Every row comes from one small tree of marks. Brackets hold a mark, then the marks that hang from it, in alphabetical order. Every link used is in the known rows. Which tree was each row made from?
In the rows, 128 means zero.
Known rows:
[leme leni [tigok gisudom]]: [103 122 123 153 185 144 124 158 149 101 111 113  87 106 128 165 117  83
 147 148 161 186 133  86 110 139 155 115 141 112 190  97 156 124 165 171
 170 116 177 186 131 160  75  90 134 128  80 146  37]
[leni fimili gisudom]: [105  88 140 136 172 119 131 154 136 122 127 126  86 109 146 160  82 116
 114  96 153 166 130 130 149 120 120 120 168 113 161  99 117 107 183 123
 109 105 176 198  89 167 142 110 103 117  88 136  90]
[fise sivat]: [153 118 132 129 184 128  78 172 132 135 107 106 102 112 105 148 151 121
 111 110 158 155 140 120 147 121 159 115 158 109 152 112 115 141 129 158
 151 141 162 159 125 151 114  99 152 109  98 148  64]
[tigok [leme leni]]: [126 125 129 144 176 128 114 149 149 121 105 115  97 109 102 164 110 124
 115 145 143 179 128 118 129 112 142 102 164 108 161  74 150 136 135 192
 128 115 145 183 107 146  84  83 152 123 111 127  71]
[tigok fimili gisudom leme]: [106 129 119 136 198 136  86 129 155 122  74 104  80  86 129 186 154 117
 138 150 144 182 181  99 147 103 144 104 200 114 169  93 151 149 116 210
 128 104 128 181 121 176 106  87 108 130 128 152  84]
[gisudom fise [leni fimili]]: [141  89 155 145 159 109 131 138 129 103 108 132 109 115 124 178 124 116
 113 106 152 156 122 125 154 120 164 134 222 121 163 114 112 159 156 105
 131 147 154 199  70 175 116 107 125 111 125 224  77]
[sivat fise]: [136 121 139 136 175 107  65 122 123 101 110 116 110 101 108 162  94 130
  86 120 146 165 131 132 131 107 137 120 153 110 108  97 135 148 115 153
 110 122 153 165 122 162 117  93 107 128  84 148  79]
[fimili leni rugoz]: [180 148 143 129 170 127 142 138 129 127 120 125 114 111 130 191 160 120
 115 100 185 133 126 123 146 132 155 119 141 118 149 118 109 141 129 191
 150 134 157 171 102 149  95  76 171 106  83 123  61]
[kule [rugoz fimili]]: [139 136 138 111 157 132  80 130 126 102 122 117  93 135  95 165 101 121
 128  95 146 143 134 145 153 117 154 112 174 121 130 104 127 117 129 154
 149 108 140 148 107 171 137  93 130 134 109 165  74]
[rugoz [fimili leni]]: [141 125 142 104 174 122  95 140 114 104 129 133  99 126 113 183 133  95
 144  98 176 147 128 127 140 110 156 104 142 114 120 125 132 131 126 181
 156 123 152 162 116 168 112  88 142 108 117 117  77]
[rugoz fimili kule]: [133 102 156  89 185 129  99 141 111  92 142 115  99 137 129 162 103  97
 143 105 154 152 120 144 133 100 160 100 161 104 118 120 152 130 143 167
 170 117 132 165 125 146 130  90 132  94  89 115 105]
[rugoz [fimili leni] kule]: [146 123 154  85 190 143 106 143 108 104 146 123  99 140 136 173 122  87
 138  93 177 157 110 132 131 107 163 103 153  99 109 134 146 139 129 194
 167 114 133 168 122 140 123  82 142  86  89 103  85]
[kule [rugoz [fimili [leni gisudom]]]]: [154 146 136 102 158 150  92 140 127 123 136 118  88 136 105 172  99 109
 123  84 168 161 127 142 156 125 149 108 170 109 129 110 114 119 129 174
 136 100 147 157 103 166 133  93 135 129 110 148  69]
[rugoz [fimili [leni gisudom]] kule]: [151 115 151  83 186 153 111 151 112 114 159 118  93 138 140 169  99  82
 135  91 181 177 108 139 141 110 154  99 154  87 115 131 138 131 147 193
 154 105 141 175 119 140 124  88 138  88  91  96  96]
[leni [fimili rugoz] [gisudom [fise sivat]]]: [160  89 141 147 166 125 144 170 155 125 128 112 101 104 135 164 111 140
 120  93 172 172 162 142 157 134 140 131 199  98 186 112  84 122 198 127
 142 123 181 209  95 162 127 110 133 112  81 178  85]
[leni fimili]: [ 99 103 145 144 179 102 117 142 129 103 103 133  90 109 141 169 118 120
 116  98 146 137 129 122 139 114 133 124 168 131 147 103 130 116 159 129
 128 117 160 184  94 168 141 102 113 114  84 146  72]
[leme tigok]: [110 110 123 138 157 113 100 147 126 105 113 121  97 119 117 164 128  93
 110 122 160 164 123  99 123 138 149 110 152 117 171  98 125 134 154 152
 179 138 172 172 106 155 106  81 130 118 100 152  62]
[leni [fimili rugoz] gisudom]: [124  92 144 141 167 122 151 151 142 118 132 130  95 105 154 167  86 129
 118  94 159 148 142 141 158 128 121 121 167 117 175 100 105 109 189 127
 121 109 180 200  87 161 136 105 121 119  76 140  92]
[tigok gisudom [leme leni]]: [110 134 121 145 192 144 121 157 157 128  94 105  77  96 115 172 137 122
 148 166 155 193 144 102 125 110 137 109 164 120 176  85 177 138 131 195
 121  99 140 185 124 161  95  97 133 134 106 131  62]
[rugoz [fimili [leni [gisudom fise]]] kule]: [166 115 155  85 178 148 120 151 116 113 162 110  99 140 130 173 109  92
 139  93 187 188 116 142 136 111 161 101 174  81 118 133 133 137 156 189
 158 114 137 182 120 145 118  89 141  85  95 115 101]
[tigok fimili gisudom]: [119 130 131 132 202 130  94 127 144 111  84 108  90  87 139 176 148 107
 149 127 146 164 173 107 151 107 159 112 185 113 151 113 142 136 130 183
 132 115 141 176 131 185 101  93 106 123 104 153  81]
[leni fimili [gisudom fise]]: [128  90 143 144 158 109 136 156 144 115 126 116  94 108 133 165  96 130
 119  98 165 188 137 133 144 121 134 124 202 101 164 100 109 118 196 121
 119 117 169 209  91 174 128 113 107 115  95 169  95]
[leni [fimili [rugoz kule]] [gisudom fise]]: [152  92 154 137 166 126 165 150 144 114 140 113 102 114 154 168  91 135
 118  94 170 175 139 147 146 126 137 126 204  96 171 108 104 122 207 134
 139 114 160 216  89 150 135 101 126  98  65 161 103]
[fimili leni]: [154 145 139 122 173 123 116 146 120 130 114 122 101 115 121 178 156 105
 107 100 177 156 110 112 136 123 152 114 146 113 129 116 124 141 119 185
 132 131 152 168 107 156 101  84 150 106 100 121  58]
[fimili rugoz]: [162 125 142 133 164 111 135 136 133 113 117 121 115 107 121 172 137 136
 122 113 157 126 137 138 152 123 152 116 153 126 159 101 117 134 145 155
 150 138 154 169 104 156 105  84 156 117  89 142  86]
[kule [rugoz [fimili [leni [gisudom fise]]]]]: [171 146 138 107 148 144  97 141 130 116 137 108  93 136  94 176 110 120
 126  86 173 175 134 144 151 128 158 114 188  99 132 112 110 124 138 173
 143 106 143 165 102 171 126  94 137 125 116 170  72]
[kule [rugoz [fimili leni]]]: [151 150 138 109 163 142  83 133 122 111 125 121  90 138 101 176 118 114
 123  86 163 150 127 138 151 122 154 113 168 117 122 115 121 124 116 177
 148 107 141 150 105 168 133  89 138 125 106 154  60]
[gisudom [fise sivat] [leni [fimili rugoz]]]: [173  89 155 150 171 129 126 160 142 115 106 127 114 114 124 174 141 127
 113  99 161 144 147 128 168 131 168 138 222 117 181 124  89 167 154 110
 158 154 169 196  80 163 116 106 152 105 112 232  66]

Which tree is each row?
[119 104 156 137 184 120 144 140 132 100 118 131 100 116 161 171 113 124
 115  92 152 126 129 132 140 118 136 126 169 127 150 111 125 122 167 140
 150 115 153 190  94 143 144  90 130 100  52 139  78]
[leni [fimili [rugoz kule]]]
[179 136 135 121 157 126 130 157 130 139 130 106 104 114 116 177 138 112
 112 102 191 196 117 124 142 130 154 116 171  87 143 115 108 141 151 183
 122 129 156 191 100 158  92  92 146 108 109 141  80]
[fimili [leni [gisudom fise]]]
[156  87 153 147 174 125 107 163 137 116 103 126 107 116 119 168 138 116
 110 101 158 158 138 118 160 124 171 137 224 114 170 122  99 166 147 109
 147 154 163 193  83 168 120 113 137 106 124 232  63]
[gisudom [fise sivat] [leni fimili]]
[102 112 133 153 182 127 118 150 151 113 104 125  90 108 120 168 101 127
 115 136 139 174 133 114 128 113 131 108 169 116 164  75 148 127 149 177
 126 103 153 194  98 149 106  89 139 119  98 131  62]
[tigok [leme [leni fimili]]]
[176 108 136 128 160 125 110 175 143 142 129  92 104 110 101 150 121 128
 116 114 169 202 143 136 151 127 155 114 191  81 167 108 101 138 170 147
 132 137 166 189 114 162 102 108 140 113 111 166  96]
[leni [gisudom [fise sivat]]]
[101 107 142 138 191 134 124 151 134 116  97 133  81 100 149 179 141 100
 141 123 158 148 131 105 153 113 143 130 178 145 170 121 153 145 133 120
 119 120 153 184  95 180 137 117 104 128 111 175  65]
[tigok [gisudom [leni fimili]]]
[157 132 129 129 180 144 111 126 155 135 108 118 102  99 133 193 125 117
 102 117 162 173 168 119 164 121 141  95 188  89 164  93  98 150 132 237
 132 112 145 192  98 151  84  65 149 109 117 128  86]
[tigok [fimili [leni gisudom] rugoz] leme]
[131  90 162 134 179 133 138 135 124 107 121 144 110 119 156 174 102 104
 107  98 145 119 112 129 164 120 146 125 183 134 162 115 122 152 145 117
 139 133 155 187  75 147 136  97 135 102  91 176  76]
[gisudom [leni [fimili [rugoz kule]]]]
[127  89 150 130 177 135 157 151 137 121 138 122  96 114 167 163  79 122
 113  92 162 152 128 143 153 124 121 119 174 110 167 106 116 112 192 134
 128 104 166 204  90 143 146  99 122 102  56 125  98]
[leni [fimili [rugoz kule]] gisudom]
[128  90 156 141 171 120 136 135 129 106 110 149 110 112 146 178 110 110
 110 101 146 115 122 126 169 125 145 127 180 141 169 111 115 149 143 110
 136 138 162 184  69 161 127  99 134 113 104 183  73]
[gisudom [leni [fimili rugoz]]]
[187 137 146 109 176 154 159 150 129 142 148 112 110 121 151 177 122 109
 105  94 192 162 111 134 147 134 148 110 151  92 148 122 112 140 151 197
 140 118 151 187 104 126 105  79 166  90  65 100  81]
[fimili [leni gisudom] [rugoz kule]]
[183 148 152 116 181 141 148 140 123 127 131 117 113 123 145 184 151 113
 108  95 186 140 112 124 139 126 156 118 150 106 135 126 119 148 133 202
 159 128 141 175 107 127 106  71 173  88  60 109  65]
[fimili leni [rugoz kule]]
[118 117 121 142 161 120 114 154 139 108 102 104  88 107 119 176 165 100
 140 138 177 189 144  91 115 137 157 125 177 117 191 112 139 141 161 153
 181 134 164 184 118 174 105  92 119 129 110 180  61]
[leme [tigok [gisudom fise]]]
[100 105 131 144 185 143 130 150 149 127  89 131  78  96 142 191 146 117
 133 146 157 154 147 102 154 114 126 123 194 150 198 105 155 161 126 150
 123 110 144 192  83 168 139 107 116 133 124 177  71]
[tigok [gisudom [leni [fimili rugoz]]] leme]
[169 115 140 104 170 135  94 165 129 121 142 115  99 125 107 174 130 100
 144  94 188 179 143 134 148 119 163 106 162  88 137 130 110 134 148 180
 154 126 163 174 121 168 103  98 147 107 124 137  84]
[rugoz [fimili [leni [gisudom [fise sivat]]]]]
[140 104 125 151 158 134 135 159 154 106 138 109 105 115 110 156  81  92
 124 131 162 213 125 108 118 147 157 108 166  80 192  87 117 123 201 164
 165 126 189 206 115 151  61  87 144 120  95 160  66]
[leme [leni [gisudom fise]] tigok]
[206 138 150 115 164 146 166 151 132 137 149 105 114 123 138 183 132 118
 112  95 199 180 119 137 145 136 158 117 179  83 150 125 102 148 163 195
 149 126 148 197 101 131  98  77 167  88  70 127  85]
[fimili [leni [gisudom fise]] [rugoz kule]]
[123 116 122 132 172 135  92 134 138 110 119 122 101 113 140 177 118  73
 103 105 165 181 144  93 139 141 152 104 166  90 167 105 100 136 156 195
 167 124 177 184 107 157  83  71 128 109 107 144  63]
[leme [tigok [fimili [leni gisudom]]]]
[136 100 147 153 172 124 150 156 154 109 129 116 100 108 128 160  71 122
 132 112 151 190 129 131 135 123 147 120 178  90 164  91 122 111 199 144
 118 109 176 215 105 161  88 105 133 117  79 152  75]
[leme [leni fimili [gisudom fise]]]
[108 116 129 133 198 149  88 127 151 127  77 120  85  89 135 191 141 102
 131 151 139 175 167  97 165 103 150 105 213 120 178 101 148 171 105 189
 120 115 131 185 102 178 105  92 111 127 151 181  83]
[tigok fimili [gisudom leni] leme]
[137 125 132 130 179 141 108 126 135 100 117 123 107 117 151 185 131  80
 104 103 166 155 143  98 135 142 162 107 169  97 162 115 101 146 149 205
 195 130 164 181 109 140  86  55 146  94  79 140  58]
[leme [tigok [fimili leni [rugoz kule]]]]
[132 100 146 154 180 134 159 150 156 109 136 128 102 104 142 161  59 120
 128 108 148 161 132 133 146 128 136 117 153 104 173  90 120 103 193 148
 121 103 183 206 103 151  95  99 140 117  60 127  71]
[leme [leni [fimili rugoz] gisudom]]
[132 139 125 129 188 133  80 124 144 127  92 117  97 103 125 191 144 108
  99 120 152 171 155 104 147 113 149  96 189  99 140  93 118 155 108 233
 132 117 133 180 102 155  88  65 138 107 130 134  73]
[tigok [fimili leni] leme]
[161  91 165 142 165 122 153 136 132 101 117 130 113 119 141 181 119 121
 115 101 158 148 124 134 156 120 167 135 226 118 168 119 111 165 164 115
 151 146 148 204  70 157 122  99 138 101 101 217  82]
[gisudom fise [leni [fimili [rugoz kule]]]]
[189 133 135 124 167 138 115 173 135 151 127 102 102 114 112 171 149 110
 107 100 194 197 125 121 146 134 158 118 173  83 150 121  98 145 144 185
 132 134 164 186 110 156  94  95 155 104 108 146  68]
[fimili [leni [gisudom [fise sivat]]]]
[120 121 123 136 176 128  85 129 134 102 105 126 100 113 134 181 137  75
 104 106 163 167 140  90 133 140 160 107 166 100 158 107 105 141 143 195
 179 132 169 178 110 159  82  65 133 108 102 148  53]
[leme [tigok [fimili leni]]]
[110  89 130 163 163 133 142 159 158  94 134 119  95 114 134 160  69  96
 126 117 160 205 132 104 119 146 145 120 176  88 196  89 115 111 218 143
 160 112 199 220 102 155  85  94 127 115  78 164  56]
[leme [leni fimili [gisudom fise]] tigok]
[121 104 127 142 176 134 101 132 146  99  92 116  98 102 132 184 142  79
 135 133 158 181 159  87 142 136 171 120 213 109 190 117 121 161 149 157
 177 139 162 190 108 181  87  86 112 123 132 212  66]
[leme [tigok fimili [gisudom fise leni]]]
[ 98 115 120 140 187 131  89 132 144  99  92 114  89  98 139 177 141  81
 136 132 156 173 163  85 133 133 158 112 175 115 180 110 131 137 150 177
 176 123 166 180 123 174  98  82 107 124 104 161  62]
[leme [tigok fimili gisudom]]
[ 86  99 132 165 177 129 124 148 147  85 117 135  94 117 140 163  84  86
 121 117 148 165 123  94 112 140 143 120 150 111 180  89 130 112 184 149
 170 114 191 199 107 151  92  85 132 115  67 145  34]
[leme [leni fimili] tigok]
